Each row was made from one walk, in order. Every step used is in the known rows, and no mark comes twice. Write each row's walk.
Known rows
zope > zoled > defozu > gada > kubu > felupo: [4.41, 2.86, 3.75, -0.45, -2.16, -0.74, -2.97, -1.57, -0.67, 0.18, -0.22, -2.93, 1.19, -0.10, 2.10, 0.84, 2.36, 1.76, -4.11, 1.04, -2.48, 0.78, 0.72, -0.02]
defozu > zoled > felupo: [-1.21, 1.09, -0.36, -1.83, -2.30, -0.17, 1.77, -1.63, -0.74, -2.06, -0.44, 1.23, -0.17, 0.47, -1.47, 0.46, 4.04, 0.38, 1.75, -0.37, 0.77, -0.14, 0.33, 0.38]
varuf > kubu: [-3.57, -5.27, -1.15, 2.54, -0.19, -1.08, 0.56, 2.42, -0.50, 0.52, 0.10, 0.77, -0.12, 0.93, 0.44, -0.75, 1.88, 1.44, 2.91, 0.13, 1.31, -0.50, 0.50, -0.45]
zoled > defozu > gada > kubu: [1.64, 1.73, 2.47, 0.17, 0.88, 0.26, -3.30, 1.05, -0.75, 1.07, -0.24, 1.97, 0.95, 1.31, -0.44, -0.02, -0.86, 1.06, -2.16, 1.13, -3.61, 1.90, 1.64, -0.37]
zope > zoled > defozu > gada > felupo > kubu: [3.22, 4.13, 3.66, 2.81, -3.60, -2.90, -2.92, 0.85, 3.18, 0.82, 0.40, 1.81, -1.00, 1.95, -1.88, 0.69, -3.74, 0.61, 0.59, -0.54, -2.77, 0.43, 1.84, -0.60]
felupo > kubu > zope > zoled: [2.20, 0.05, 0.69, 2.84, -2.24, -0.28, 1.81, 1.40, -0.24, 0.06, -0.72, 2.95, -1.71, 0.36, 1.33, 0.58, -2.09, 0.33, 2.63, -0.71, 0.13, -0.94, -0.69, 0.75]
zoled > felupo > kubu > defozu: [0.68, -0.69, 0.24, -0.86, 2.18, -0.60, 1.08, -2.00, 0.12, -0.56, -1.16, 2.70, 0.21, 0.33, 0.41, -0.90, -2.35, -1.60, 2.22, 0.60, -1.21, -0.24, 0.40, -0.39]
gada > kubu > defozu: [0.84, -2.15, 0.72, -0.02, 1.81, 1.26, -0.36, -1.59, -1.15, 0.45, -1.56, 2.10, -0.54, 0.79, 4.22, 0.10, -0.68, -0.34, -0.93, 0.21, -0.91, 0.69, 0.37, -0.22]
defozu > kubu > zope > zoled: [2.07, 2.69, -1.58, 0.95, -3.26, 0.50, 1.90, -0.20, 0.02, -1.02, -0.01, 2.15, -1.85, -0.90, 0.89, 2.55, 2.19, -0.10, -3.09, -1.49, 2.09, 0.51, -1.96, 0.38]
felupo > kubu > zope > zoled > pumura: [2.20, 1.26, 1.50, 1.05, -0.29, -0.16, 2.91, 1.17, -1.34, -1.24, -1.51, 2.28, -0.11, -0.41, 0.09, 0.28, 0.55, 0.65, 3.49, 0.04, -0.18, -0.70, -1.72, 0.92]
zoled > pumura: [-4.06, -1.04, -2.46, -1.50, -0.06, 0.80, 2.05, -0.02, -0.75, -1.47, -0.53, 0.82, 0.53, 0.27, -0.93, 0.34, 4.39, 0.81, 1.85, 0.68, 1.31, 0.71, 0.46, 0.33]
zoled > felupo: [-2.94, -1.73, -3.33, -1.71, -0.77, -0.12, 1.49, -1.58, -0.13, -1.56, -0.42, 0.77, -0.07, 0.42, -1.23, -0.35, 4.22, 0.33, 0.74, 1.17, 1.66, 0.56, 0.47, 0.09]
kubu > zope: [-2.42, -1.35, -3.18, -0.55, -0.88, 2.07, 1.30, 0.33, -1.51, -0.65, -0.08, 0.96, -1.08, 0.05, 0.68, 0.91, 0.43, -0.44, 0.00, 0.17, 1.78, 0.13, -0.06, 0.53]
gada > kubu: [0.07, -3.51, -0.37, 1.58, 0.24, 0.80, 0.27, 0.32, -0.82, 0.62, -1.16, 2.81, -0.94, 1.47, 2.58, -0.99, 1.42, 0.60, 0.06, 0.58, -0.39, 0.51, 0.33, 0.10]
zoled > felupo > kubu > defozu > gada: [2.21, 2.71, 1.16, -0.72, 2.39, -1.19, -1.72, -0.70, -0.12, -1.35, -1.21, 2.22, 0.16, 0.17, -1.57, -1.11, -3.15, -1.15, -0.08, 0.07, -2.48, 0.85, 1.08, -0.57]
felupo > zoled > defozu: [-2.88, -0.04, -0.56, -1.59, 2.58, 1.12, 1.44, -0.25, 1.02, 1.95, 1.03, -0.72, 1.10, -0.28, -2.63, 0.58, -0.75, 1.45, 0.51, 1.09, 1.88, 0.09, 0.54, 0.29]
varuf > kubu > zope > zoled: [-0.13, -2.75, 0.29, 2.74, -2.08, -0.90, 1.35, 2.26, -1.76, -0.40, -0.55, -0.19, -0.76, -0.43, 1.41, 0.91, 2.29, 2.25, 1.98, -0.36, 2.06, -0.80, -1.45, 0.34]
varuf > kubu > felupo: [-2.43, -5.90, -1.34, 0.96, -0.41, -0.74, 0.35, 0.49, -0.93, 0.15, 0.45, -3.72, 0.69, -0.22, 2.14, -1.15, 3.23, 0.36, 0.99, 0.64, 1.79, -1.37, 0.02, -0.46]
zope > kubu > felupo: [-2.72, -1.93, -4.94, 0.10, -2.68, 0.21, 0.54, -1.13, 0.52, 0.70, 1.41, 0.40, 0.91, -1.04, 1.62, 0.77, 2.32, -0.85, 0.58, -0.32, 2.26, -0.45, 0.18, 0.47]
kubu > felupo: [-3.23, -2.76, -3.39, -1.33, -2.22, 1.04, 0.84, -2.00, -0.06, -0.64, 0.58, -2.85, -0.26, -0.05, 2.28, 0.26, 3.13, -0.62, -1.15, 0.42, 2.17, -0.49, 0.96, 0.13]
zope > kubu > defozu > zoled: [-1.49, 2.76, -0.81, -0.06, -2.45, 0.39, 0.28, -1.08, 0.10, 0.41, 0.66, 4.67, 0.60, -0.46, 1.38, 3.23, -1.42, -0.81, 2.65, -2.70, 0.51, 0.00, 0.64, 0.40]
zoled > defozu > gada: [-2.72, 3.06, -0.42, -1.13, -1.42, 0.12, -2.66, 0.77, 0.40, 0.16, 1.14, 0.62, 0.90, 0.92, -2.57, 1.68, -0.52, 0.92, -1.37, 0.46, -1.46, 1.77, 2.65, -0.33]
varuf > kubu > felupo > zoled: [-1.01, -5.75, -0.83, 0.59, 3.71, -0.22, 1.77, 0.61, -0.44, 1.11, 0.28, -5.64, 0.75, -1.46, 0.20, -2.26, 2.01, 1.32, 0.51, 0.73, 3.91, -2.09, -1.32, -0.04]
zoled > felupo > kubu > pumura: [-0.70, -1.90, -0.31, -0.36, 0.21, -0.69, 1.38, 0.15, -0.59, -1.22, -0.21, -0.10, 0.75, -0.31, 0.29, -2.40, 0.89, -0.78, 2.64, 0.07, -1.83, -0.65, -0.65, 0.39]
zoled > defozu > gada > felupo: [-1.53, 2.81, -0.18, -0.66, -2.32, -0.62, -3.44, 0.00, 2.05, 0.14, 1.06, -0.29, -0.43, 1.56, -2.67, 1.01, -1.17, -0.18, -2.07, 0.38, -1.01, 1.45, 2.39, -0.82]
varuf > kubu > defozu > gada > felupo: [0.05, -0.90, 0.95, 1.60, 0.66, -1.82, -3.76, 1.14, 0.59, -0.46, -0.47, -1.28, -1.11, 0.80, 0.03, -0.32, -2.03, -0.17, -1.25, -0.85, -0.03, 0.50, 1.00, -1.47]

Which walk is each row?
[1.21, 2.55, 2.18, 1.79, -0.81, -1.62, -3.36, 1.42, 2.66, 1.32, 0.74, 2.35, -0.50, 2.24, -2.61, -0.70, -5.51, -1.14, 0.60, 0.10, -3.50, 0.46, 2.31, -0.91] : zoled > defozu > gada > felupo > kubu
[3.36, 0.83, 0.64, 0.71, 1.50, 1.58, -2.14, 1.85, -2.76, -0.63, -1.63, 1.73, -1.18, 0.29, 0.80, -0.85, -0.61, 0.21, -3.39, 0.34, -1.56, 1.19, -0.45, 0.31] : defozu > gada > kubu > zope
[1.26, -0.26, 1.11, 0.68, -2.64, -1.96, 1.76, -0.15, -0.08, -1.63, -0.50, -0.65, 0.33, -0.63, 1.06, -1.04, 2.67, 0.91, 2.60, -0.53, -1.19, -0.80, -1.15, 0.72] : zope > zoled > felupo > kubu > pumura
[-2.90, -4.07, -0.14, 0.95, 1.25, -0.53, -0.11, 0.61, -0.87, 0.45, -0.33, 0.11, 0.26, 0.29, 2.13, 0.36, -0.43, 0.47, 1.88, -0.22, 0.82, -0.21, 0.57, -0.82] : varuf > kubu > defozu
[-0.13, 2.72, 0.02, -3.12, 2.53, 0.92, -1.37, -1.22, 0.42, 0.78, 1.32, -5.76, 1.73, -1.43, -2.84, 0.05, -0.15, 0.81, -3.82, 1.15, 1.18, 0.08, 0.89, 0.03] : kubu > felupo > zoled > defozu > gada
[1.03, 3.67, 0.39, -2.87, 4.78, 0.56, -0.97, -1.20, 0.81, -1.61, -1.26, -3.12, -0.37, -1.17, -3.42, -0.50, -0.57, 0.15, -2.83, -0.17, 2.12, 0.93, -0.27, -0.26] : kubu > defozu > gada > felupo > zoled > pumura
[4.41, 0.81, 1.67, -2.13, 6.38, 1.17, -0.14, -0.33, -2.06, -0.93, -1.78, -4.80, 1.34, -1.84, -1.23, -3.00, 3.42, 1.23, -3.72, 1.46, 0.51, 0.17, -1.63, 0.53] : defozu > gada > kubu > felupo > zoled > pumura
[0.68, 0.88, -1.70, -1.52, -2.71, 0.01, 2.31, -1.74, -1.42, -2.49, -1.10, -0.25, -0.74, -0.96, -0.21, 1.22, 4.76, 1.23, -0.31, 0.79, 2.46, 0.13, -1.56, 0.83] : kubu > zope > zoled > felupo
[-0.12, -2.60, -0.75, 3.12, -1.42, -1.10, 0.21, 0.71, 2.59, 0.96, -0.17, 3.12, -2.43, 2.36, 0.29, -1.57, -3.32, -1.53, 2.99, -0.51, -0.39, -0.88, 1.02, -0.46] : gada > felupo > kubu
[2.97, 1.67, 2.78, 1.84, -2.63, -1.06, 0.16, -0.14, 1.57, 1.21, 0.15, 1.75, -1.08, 1.02, 0.38, 1.09, -4.17, -0.80, 2.12, 0.09, -1.36, -0.88, -0.39, 0.01] : gada > felupo > kubu > zope > zoled > defozu
[-0.63, 2.23, -0.93, -0.69, -1.21, -0.08, -3.41, -1.23, 1.43, -1.16, -0.36, -0.60, -1.99, 0.81, 0.01, 1.00, -1.97, -1.08, -3.32, -1.03, 0.32, 1.44, 1.93, -0.87] : kubu > defozu > gada > felupo
[-1.10, -0.62, 0.77, 1.07, 1.42, -1.04, -2.94, 1.90, -1.08, -0.43, -0.37, -0.35, 0.28, 0.09, 0.03, 0.12, -1.38, 0.95, -0.53, -0.71, -0.50, 0.88, 1.25, -1.01] : varuf > kubu > defozu > gada
[0.74, 2.43, 2.76, 0.73, -1.25, -1.20, -3.59, 1.62, 1.55, 0.56, 1.30, -1.32, 0.34, 0.85, -1.08, -1.03, -4.44, -1.33, -0.25, -0.74, -4.66, 0.12, 1.27, -0.49] : zoled > defozu > gada > felupo > kubu > pumura
[-0.04, -0.99, 2.82, -1.13, 0.94, -1.36, 0.79, -1.03, -1.93, -1.50, -0.98, -0.20, 1.10, -0.37, 0.23, 0.16, 1.85, 0.37, 2.64, -0.54, 0.03, -0.82, -0.39, -0.51] : varuf > kubu > defozu > zoled > felupo
[-1.86, -2.37, -0.29, 1.50, -0.97, 0.08, 0.77, 1.76, -0.10, 0.13, 0.54, 0.40, -0.14, 0.39, 2.03, -1.35, -1.43, -0.64, 2.82, -1.15, -1.92, -0.79, 0.24, 0.39] : felupo > kubu > pumura
[1.57, -1.18, -0.79, -0.13, 1.78, 0.21, 2.07, 0.09, -1.29, -0.90, -1.09, 2.75, -0.42, -0.02, -1.04, -1.72, -1.31, -1.62, 2.53, 1.16, -0.49, -0.73, -1.19, 0.42] : zoled > felupo > kubu > zope
[-4.25, -1.21, -4.33, 0.63, -2.88, 0.37, 0.32, 1.26, -0.09, 0.30, 1.62, 1.33, 1.05, -1.27, 1.51, 0.88, 2.01, 0.06, 1.87, -1.66, 0.51, 0.19, -0.37, 0.86] : zope > kubu > pumura
[-1.23, -0.49, -3.59, -2.05, 3.34, 0.87, 2.97, -1.03, -0.12, 0.31, 0.45, -2.13, 2.44, -3.13, -1.79, -0.65, 3.67, 0.38, 1.36, 0.55, 3.92, -0.88, -2.23, 1.08] : zope > kubu > felupo > zoled > pumura
[1.02, 1.73, 2.96, -1.00, 0.49, 0.67, -3.59, 1.27, -1.87, 0.26, 0.30, -1.55, 1.92, -0.05, 1.14, -0.37, 0.27, 0.87, -2.97, 0.36, -4.80, 1.58, 0.56, 0.03] : zoled > defozu > gada > kubu > pumura
[0.54, -1.30, 0.44, 1.69, -0.02, -0.61, -0.50, -1.13, 2.30, 0.77, -0.56, 2.45, -1.98, 1.67, 2.09, -0.55, -5.54, -2.57, 1.84, -0.87, -0.74, -0.61, 1.12, -0.79] : gada > felupo > kubu > defozu
[-1.41, -2.24, -2.42, 0.41, 1.31, 0.44, 1.31, -0.51, 2.46, 0.67, -0.07, -1.27, -2.20, 0.45, -1.80, -1.10, 0.01, 0.41, -0.34, -0.13, 4.16, -0.59, -0.20, 0.09] : gada > felupo > zoled
[0.35, -0.41, 2.07, -0.82, 4.31, -0.72, -1.71, 1.26, -0.47, 1.48, 1.15, -6.44, 2.69, -1.59, -2.88, -1.32, -0.27, 1.76, -1.62, 1.34, 0.67, -0.80, -0.05, -0.54] : varuf > kubu > felupo > zoled > defozu > gada
[-2.29, 1.95, -0.80, -1.87, -1.66, 0.84, 0.12, -0.42, 0.40, 0.31, 2.21, -0.57, 1.64, -0.88, 0.48, 1.71, 1.30, -1.08, -2.67, -0.78, -1.69, 0.84, -0.54, -0.19] : zoled > defozu > kubu > pumura
[-2.05, -4.44, -1.19, 1.60, 0.95, 0.31, 0.86, 2.76, -2.28, 0.08, -0.20, 0.20, -0.26, -0.06, 0.74, -0.42, 0.55, 0.51, 1.95, 0.34, 1.42, -0.74, -1.05, -0.03] : varuf > kubu > zope
[2.11, 2.42, 4.15, -0.34, 0.45, -0.48, 0.88, -1.34, 0.57, -0.98, -1.30, 2.17, -0.59, 0.99, 0.35, 0.10, -3.11, -2.22, 3.68, -1.63, -2.02, -1.10, 0.09, -0.34] : gada > felupo > kubu > defozu > zoled > pumura
[0.08, 3.49, -1.54, -1.79, 2.11, 0.19, -1.56, -0.31, 1.07, 1.95, 2.13, -2.33, 2.90, -2.47, -3.32, 0.62, -1.06, 0.50, -1.90, 0.36, 1.14, 0.16, -0.03, 0.42] : zope > kubu > felupo > zoled > defozu > gada
[0.28, -1.55, -0.83, 1.75, 0.61, 0.96, 1.44, 1.84, -0.82, 0.51, -0.40, 3.45, -1.23, 0.67, 0.64, -0.78, -3.86, -1.47, 2.55, -0.12, -0.47, -0.80, -0.21, 0.39] : felupo > kubu > zope
[-0.07, -1.97, -0.81, 0.69, 0.59, -1.16, 1.72, -0.18, 0.43, -0.41, -0.73, 3.33, -0.17, 1.04, -1.30, -2.01, -0.16, -0.63, 3.38, 0.87, -0.69, -0.42, 0.39, -0.02] : zoled > felupo > kubu
[-0.94, 2.28, 0.31, -1.07, -3.32, 0.73, 0.97, -0.71, -0.63, 0.05, 0.55, 0.13, 0.37, -0.32, 0.51, 3.37, 0.78, 1.33, 0.07, 0.58, 0.48, 0.35, -0.01, 0.58] : kubu > zope > zoled > defozu
[-1.80, -0.70, -0.89, -3.24, 2.44, 1.53, 1.40, -2.45, 0.62, 1.56, 1.41, -5.23, 1.77, -1.39, -0.76, 0.23, 0.61, 0.38, -1.40, 1.60, 2.34, -0.88, 0.12, 0.25] : kubu > felupo > zoled > defozu
[1.20, -4.11, -0.65, -0.06, 0.11, 1.11, 0.17, -1.85, -1.20, 0.26, -0.82, -1.67, -0.20, 0.39, 4.36, -1.37, 2.94, -0.46, -1.85, 1.02, 0.10, -0.49, -0.10, 0.10] : gada > kubu > felupo
[2.54, 1.07, 2.26, -1.58, 0.69, 0.54, -3.34, -1.07, -1.14, 0.64, 0.09, -2.49, 1.73, 0.21, 1.26, -0.46, 0.75, -0.01, -4.09, 1.69, -3.14, 0.92, 1.07, -0.38] : zoled > defozu > gada > kubu > felupo
[2.22, 3.90, -0.77, -0.89, -1.41, 0.53, 3.05, -0.36, -1.01, -2.34, -0.75, 1.43, -0.44, -1.65, -0.47, 2.24, 4.61, 0.25, -2.01, -0.71, 1.75, 0.75, -2.95, 0.59] : defozu > kubu > zope > zoled > pumura
[3.62, 0.25, 1.89, -0.09, 0.38, 0.96, 2.10, 0.01, -3.18, -1.66, -2.54, 1.05, -0.09, -0.63, 2.19, 0.31, 4.46, 1.76, 0.19, 0.92, -0.02, 0.32, -2.61, 1.06] : gada > kubu > zope > zoled > pumura
[0.30, 1.29, -1.48, 0.51, 1.57, -0.06, -1.35, 0.68, 2.22, -0.11, -0.10, -1.76, -2.29, 0.33, -3.67, -1.24, -0.93, 0.86, -2.68, -0.63, 2.92, 0.45, 0.54, -0.11] : defozu > gada > felupo > zoled
[-0.33, 3.70, 0.92, -0.79, -4.51, -0.46, 0.48, -0.84, 0.93, -0.20, 1.87, -1.03, 1.15, -1.24, 1.23, 3.04, 3.03, 0.62, -2.74, -1.43, -1.02, 0.80, -0.98, 0.14] : zope > zoled > defozu > kubu > pumura
[-1.63, -0.34, -0.52, -1.08, 1.63, 0.43, 0.56, -1.18, 2.66, 1.92, 0.95, -1.59, -0.27, 0.42, -2.68, 0.03, -1.47, 0.34, -0.08, 0.97, 2.20, -0.25, 0.31, -0.15] : gada > felupo > zoled > defozu
[2.86, 3.33, 2.18, 0.81, 0.37, -0.33, -2.94, 1.69, 0.80, 0.87, 0.43, 1.69, -0.80, 1.16, -2.38, -0.30, -6.79, -2.12, -0.27, 0.35, -3.41, 0.22, 0.76, -0.50] : zoled > defozu > gada > felupo > kubu > zope
[-0.61, -2.66, -0.10, 2.10, -1.83, -0.60, -0.17, 1.03, 1.54, 0.14, 0.38, -0.42, -1.41, 1.03, 1.88, -1.99, -2.10, -1.72, 2.20, -1.33, -1.37, -1.12, -0.01, -0.04] : gada > felupo > kubu > pumura
[2.23, 1.37, 3.33, 1.44, -1.36, -0.60, -0.19, -1.23, 1.65, 0.31, -0.57, 2.89, -2.06, 1.79, 1.81, 0.34, -5.57, -2.57, 2.70, -2.38, -1.60, -1.30, 0.99, -0.51] : gada > felupo > kubu > defozu > zoled
[0.37, 1.90, 0.13, -1.72, 1.64, 0.59, 0.51, -1.01, 2.55, 1.26, 1.92, -3.45, 0.34, -1.52, -1.63, -0.01, -0.50, -1.16, -3.74, -0.87, 0.72, -0.19, -2.04, -0.23] : gada > felupo > zoled > defozu > kubu > pumura
[-4.07, -5.21, -0.66, 1.49, -0.68, -0.59, 0.26, 2.67, -1.63, -0.19, 0.65, -2.71, 0.83, -0.43, 1.94, -1.10, 2.77, 1.28, 2.15, -0.71, 0.08, -0.78, -0.51, -0.03] : varuf > kubu > pumura
[-0.22, 2.15, -0.57, -1.09, 2.95, 0.87, 1.76, -0.66, 1.94, 2.01, 1.48, 0.93, 0.78, -0.84, -3.11, 0.88, -1.01, 0.01, -2.41, 0.06, 1.58, 0.44, -0.80, -0.20] : felupo > zoled > defozu > kubu
[3.63, -0.80, 1.14, 1.70, -1.55, 0.88, 0.99, 0.08, -2.08, -0.33, -1.80, 1.81, -1.48, 0.09, 3.61, 0.64, 2.01, 1.44, -0.79, 0.09, 0.26, 0.13, -1.59, 0.84] : gada > kubu > zope > zoled
[-0.10, 2.72, -1.08, -1.71, -0.18, 1.70, 0.77, -0.50, -0.23, 0.73, 1.29, 2.30, 0.47, -0.64, -0.80, 2.32, -1.12, -1.81, -2.87, 0.29, -0.35, 0.86, -0.99, -0.20] : zoled > defozu > kubu > zope
